What can hang from each mark:
j775: j934
j804: j398 j647 j696
j398: j372 j804
j696: j804
j6: j558 j934
j558: j6 j647
j647: j558 j804
j372: j398

Every row comes from one small tree of marks. The marks that hang from a mark follow it in brackets, in the order of their numbers. Every link used is in the known rows. Which tree was each row made from?
Known rows:
j647(j558(j6(j934))): [  9.3  35.6   8.1   0.2 -25.1  -0.6  -3.0  -1.2  -7.2  -9.3   3.8   8.3
 -18.9 -10.6  -6.7   9.3  13.2   0.8  10.7 -13.6]
j6(j558(j647(j804(j398))) j934): [ 14.9  23.1  10.4 -68.3  -5.5   1.7  14.1  12.4  -9.5   4.3  -7.0   5.0
 -18.7   2.7   7.9  15.9  17.2 -20.9   9.9 -17.4]
j647(j804(j398 j696)): [ -6.3 -12.1  -0.2  25.1  16.8   0.5   3.5   0.4   2.3   3.9  -2.8   4.8
   5.5  -7.3   1.9  -3.1   6.4  -0.2  -2.4  -0.5]
j696(j804(j398)): [-12.6  -4.9   6.5 -23.6  11.1   0.7  11.7  -1.8   1.2  -4.9   6.0   6.1
 -10.4  17.9   0.5  -6.5  17.4 -15.2   7.3 -10.2]
j804(j398 j647(j558) j696): [ -7.6  -0.9  -1.7  55.4  18.3   5.4  -3.9 -12.2  16.2  -7.1   5.7  -0.9
   2.6  -7.5  19.1  -6.7 -23.4   2.0   7.3   7.3]
j398(j372 j804(j647(j558(j6)) j696)): [ -3.3 -13.6  -9.1  32.4  -5.9  -1.8 -12.9  -5.6   2.7   4.3   3.7 -13.2
  22.4   2.0 -10.6  -4.5 -27.3  21.1  -6.0  22.1]
j6(j558(j647(j804(j398 j696))) j934): [  0.2  25.9   0.9 -57.6   0.2  -3.4   3.1  13.0  -7.6   2.9 -17.0   1.6
 -20.8  -4.6   7.7  13.2  -3.9 -12.2  -1.7 -13.6]
j558(j6 j647(j804(j398(j372) j696))): [ -7.9 -15.6   3.3  -2.5 -21.4 -15.0  -1.5  13.7  -4.1  10.4   1.3 -14.0
  18.1   9.8  -6.5   5.1 -11.1  32.0 -21.7  -0.8]
j558(j6 j647(j804(j398 j696))): [  0.2   4.3   2.8  15.5 -11.5 -18.8   3.8  12.2   6.1   4.0  -6.2  -5.8
   7.1  20.3   7.1   7.1  -0.4  32.1 -15.6  -6.1]
j804(j398(j372) j647 j696): [-16.8 -30.9  -3.4  -2.1  23.6   7.2 -10.5  -6.0   7.6   9.7   5.2  -9.5
  -1.4 -16.6  10.2 -14.3 -36.1  13.7  -2.1   9.0]
j696(j804(j398(j372) j647(j558(j6)))): [-23.9 -26.1   2.4  15.4 -11.1  -4.2  -5.5  -1.5  -1.9  -5.3  16.9  -8.5
  20.6  20.6  -5.9  -0.3 -31.8   7.6  -0.4   6.7]
j775(j934): [  5.9  35.0   6.3   0.8  21.4   8.8  10.6  -3.1  -7.7   5.5 -12.1   4.5
 -42.0 -12.8   4.8  -7.4  50.6 -24.4  16.3  -5.8]
j647(j558 j804(j398(j372) j696)): [-13.4 -22.2   3.0  40.5  -7.2   6.0  -0.7  -2.3 -10.9   1.0  10.5  -2.6
  34.5 -20.8 -16.8  -0.1  -4.1 -10.2  -5.1   8.0]
j696(j804(j398 j647)): [-12.2 -17.2  -2.4 -14.8  27.3   1.5   3.4  -3.6   9.9  -4.8   4.6   3.0
  -7.2  25.4  13.4 -10.5  -9.6  -6.3   6.8  -0.5]
j372(j398(j804(j647 j696))): [-13.6 -19.4 -17.6 -13.4  35.8   1.4  -5.9 -10.0  21.2   3.5  -6.5   4.2
  -6.8  -5.0  22.7 -14.3 -12.3   0.7 -10.8   7.5]
j558(j6(j934) j647): [ 19.9  38.8   6.8 -55.3 -23.8 -10.8   1.6  10.8  -2.1  -1.7  -4.8   1.1
 -33.8  11.1   3.6   7.0  18.1  18.4  -0.5 -20.1]
j647(j558(j6) j804(j696)): [ -0.4  11.6  -2.3  70.3 -19.5  -7.6  -4.5  -1.1  -3.7  -8.1  -8.1   2.3
  17.9  -2.4 -16.7   6.9   5.4   5.3  -8.0   5.2]
j398(j372 j804(j696)): [  1.5 -14.0  -5.3 -26.2   7.0   6.5  -1.2  -4.0  -5.5  12.2  -0.1  -6.6
   3.4 -11.9 -18.0 -12.6  11.3  -1.0  -4.8  10.5]
j372(j398): [ -6.8  -6.0   3.8 -22.4   6.7   5.5   7.6 -10.3   9.9  -2.2  -0.3  12.1
 -19.1 -16.0  10.8  -5.9  26.4 -19.7  -1.8 -13.6]
j647(j804(j398)): [  8.3 -14.2   9.8  12.9  11.2   6.8  14.2   0.1   0.2   5.7   5.2   7.7
   7.9  -0.1   2.4   0.4  27.2  -8.2   8.1  -4.4]
j696(j804(j647(j558))): [ -0.2   2.8  -7.6  21.0   5.8   3.7   1.5 -10.1   3.6 -19.3   1.1   4.2
   3.9  21.7  -4.4  -7.4   1.8 -25.5   7.0   7.6]
j647(j804): [ 19.5  -3.0   2.8  11.7   3.8   7.1  10.6  -1.8  -4.2   1.6  -4.8   8.6
   3.3  -1.3 -12.4  -1.9  37.9 -16.4   4.5  -0.4]
j6(j558(j647(j804))): [ 28.2  19.4   5.7 -26.4 -13.6   1.7  18.2   4.1  -5.4   1.7 -16.7  -0.2
  -7.7  12.8  -8.3  10.8  37.6 -29.7   5.3  -4.2]
j372(j398(j804(j647(j558) j696))): [-13.4 -10.1 -15.2  22.0  21.3   3.7  -5.1 -14.5  18.7  -7.1   1.3   4.6
   9.7  -7.3  17.8  -8.7 -11.0 -10.5  -6.6  10.8]

Write each row's tree:
[ 23.2  26.8   2.5 -40.1 -23.1 -12.4   2.6  17.4  -9.5  -1.0  -7.6   3.7
 -11.0  15.4  -5.9  11.7  21.3  14.8  -6.9 -14.9]  j558(j6(j934) j647(j804))
[-17.0  -7.8 -13.5  35.4   5.7  -7.3  -9.5  -9.1  20.3  -4.4  -1.3   1.3
   9.8   1.4  16.6  -1.6 -23.0  13.8 -11.7   9.5]  j372(j398(j804(j647(j558(j6)) j696)))
[ -4.5  26.7  -9.4  21.6  -1.9  -5.3 -21.8  -2.7   4.0 -10.6  -6.9   2.1
 -17.5 -10.9   5.4   1.7 -34.2  18.6   0.0   0.7]  j804(j647(j558(j6(j934))) j696)
[ -3.1 -34.3   5.6 -11.6  17.5  12.1   0.1  -6.5   5.6  10.4  14.1  -6.2
  -0.6  -9.4   9.4 -11.0 -14.9   4.8   8.5   4.4]  j804(j398(j372) j647)
[  1.6 -25.5 -13.5 -16.2  23.7   7.2  -9.3  -5.9   3.6  12.6  -1.5  -9.8
   6.0  -5.2  -5.8 -16.4 -15.5   7.6  -4.8  20.6]  j398(j372 j804(j647 j696))
[  3.0  21.6 -12.4   9.8   4.9  -4.6 -16.5  -0.3   4.3  -4.4  -3.3   0.8
  -5.2   0.8   4.5   0.7 -25.7  20.6   1.7   7.9]  j398(j804(j647(j558(j6(j934))) j696))
[-19.3 -37.6  -1.9 -34.4  18.7   5.1  -2.0  -2.0  -0.8   2.4  10.7  -5.4
   4.2  14.9  -0.6 -12.9 -20.3  -5.6   1.3   4.7]  j696(j804(j398(j372) j647))
[  9.6  23.4  -0.3  11.1  -8.2   0.1 -10.5  -2.8   2.5  -9.1   2.0   5.1
 -16.0  -3.8   5.9   4.8 -14.4  10.3  10.9  -3.2]  j804(j647(j558(j6(j934))))
[ 25.5  33.6   3.1 -68.6 -12.8   2.3  10.1  10.4 -14.2  -0.4 -17.4   5.9
 -22.5   1.2  -6.8  13.9  27.9 -28.6   5.8 -13.8]  j6(j558(j647(j804)) j934)
[20.5  4.6 -0.8 39.9 -2.8  1.1  3.2 -7.6 11.5 -1.4  6.4 -1.3 11.3 19.7
  3.9  0.6  5.9 12.0 11.9 13.5]  j398(j804(j647(j558(j6))))
[-18.4 -28.4   0.7   3.1   3.5   6.9  -0.2  -6.0  -3.0  -7.5  18.9  -4.7
  19.9  10.4  -4.6  -7.7 -19.4 -17.1   5.1   8.0]  j696(j804(j398(j372) j647(j558)))
[-14.1 -31.1   0.0   5.0   7.8   4.1  -1.8   2.1  -8.6  10.9   3.5  -3.6
  17.7 -19.2 -11.3  -5.3  -5.6   0.5  -9.0   4.1]  j647(j804(j398(j372) j696))
[  6.9   2.5  10.3 -88.4 -15.2   5.0   9.0  14.5 -20.2  11.4  -0.3  -2.8
  -6.4  -8.3  -5.8  13.6   6.2 -20.8   3.6 -13.1]  j6(j558(j647(j804(j398(j372)))) j934)
[ 14.7   9.3   6.7  60.7 -26.0  -2.6   6.3  -1.7  -5.8  -6.9   1.3   5.4
  19.8   5.2 -17.1  10.4  26.0  -3.2   3.7   1.6]  j647(j558(j6) j804)
[  7.8  29.1  -6.6 -27.8 -16.7 -18.7  -8.5  17.4  -7.5  -1.9 -16.2   0.8
 -13.1   8.0  -4.9   7.9   0.1  23.7 -17.9 -11.4]  j558(j6(j934) j647(j804(j696)))
[-16.3 -21.7  -1.7  34.8   8.6   8.4  -9.6 -10.4   5.6  -0.2  12.5  -8.6
  13.5 -18.3   5.4  -9.3 -34.6   2.6   1.3  12.7]  j804(j398(j372) j647(j558) j696)
[  3.5  -2.9  13.9  62.3 -18.7  -2.9  10.4   0.1  -0.8  -2.2  11.4   4.4
  23.7   5.7  -3.8  12.3  16.6   5.0   7.1  -2.0]  j647(j558(j6) j804(j398))
[  5.7   7.9  -5.0  59.8  -4.5   2.9   0.5  -5.9  -4.9 -10.5  -5.9   5.7
  17.2 -10.6 -16.1  -0.2  17.7 -19.2  -2.2   7.1]  j647(j558 j804(j696))
[-21.2 -19.8   0.1  46.9  -5.8  -2.4 -14.6  -5.4   6.7   2.2  10.3 -12.5
  14.6  -9.4   4.1  -2.2 -47.3  26.5  -3.6  10.4]  j804(j398(j372) j647(j558(j6)) j696)
[ 22.4  46.4   7.6 -85.7 -13.1   4.2   9.0   4.5  -7.0  -1.6 -14.6   3.2
 -45.9  -2.8   2.4   9.7  24.1 -25.4  12.0 -18.9]  j6(j558(j647) j934)
[ -1.9  18.7  -0.1 -25.7 -10.3 -19.2  -4.6  19.1  -2.8   2.1  -5.9  -0.2
  -8.6   9.4   8.0  10.0  -9.5  31.5 -14.6 -15.1]  j558(j6(j934) j647(j804(j398 j696)))
[  1.2 -34.2  10.5  -6.3   1.8   9.6   9.0   1.9 -10.7  11.9  13.0  -0.6
  19.6 -11.1 -11.7  -1.8  16.6  -7.8   2.1   0.6]  j647(j804(j398(j372)))
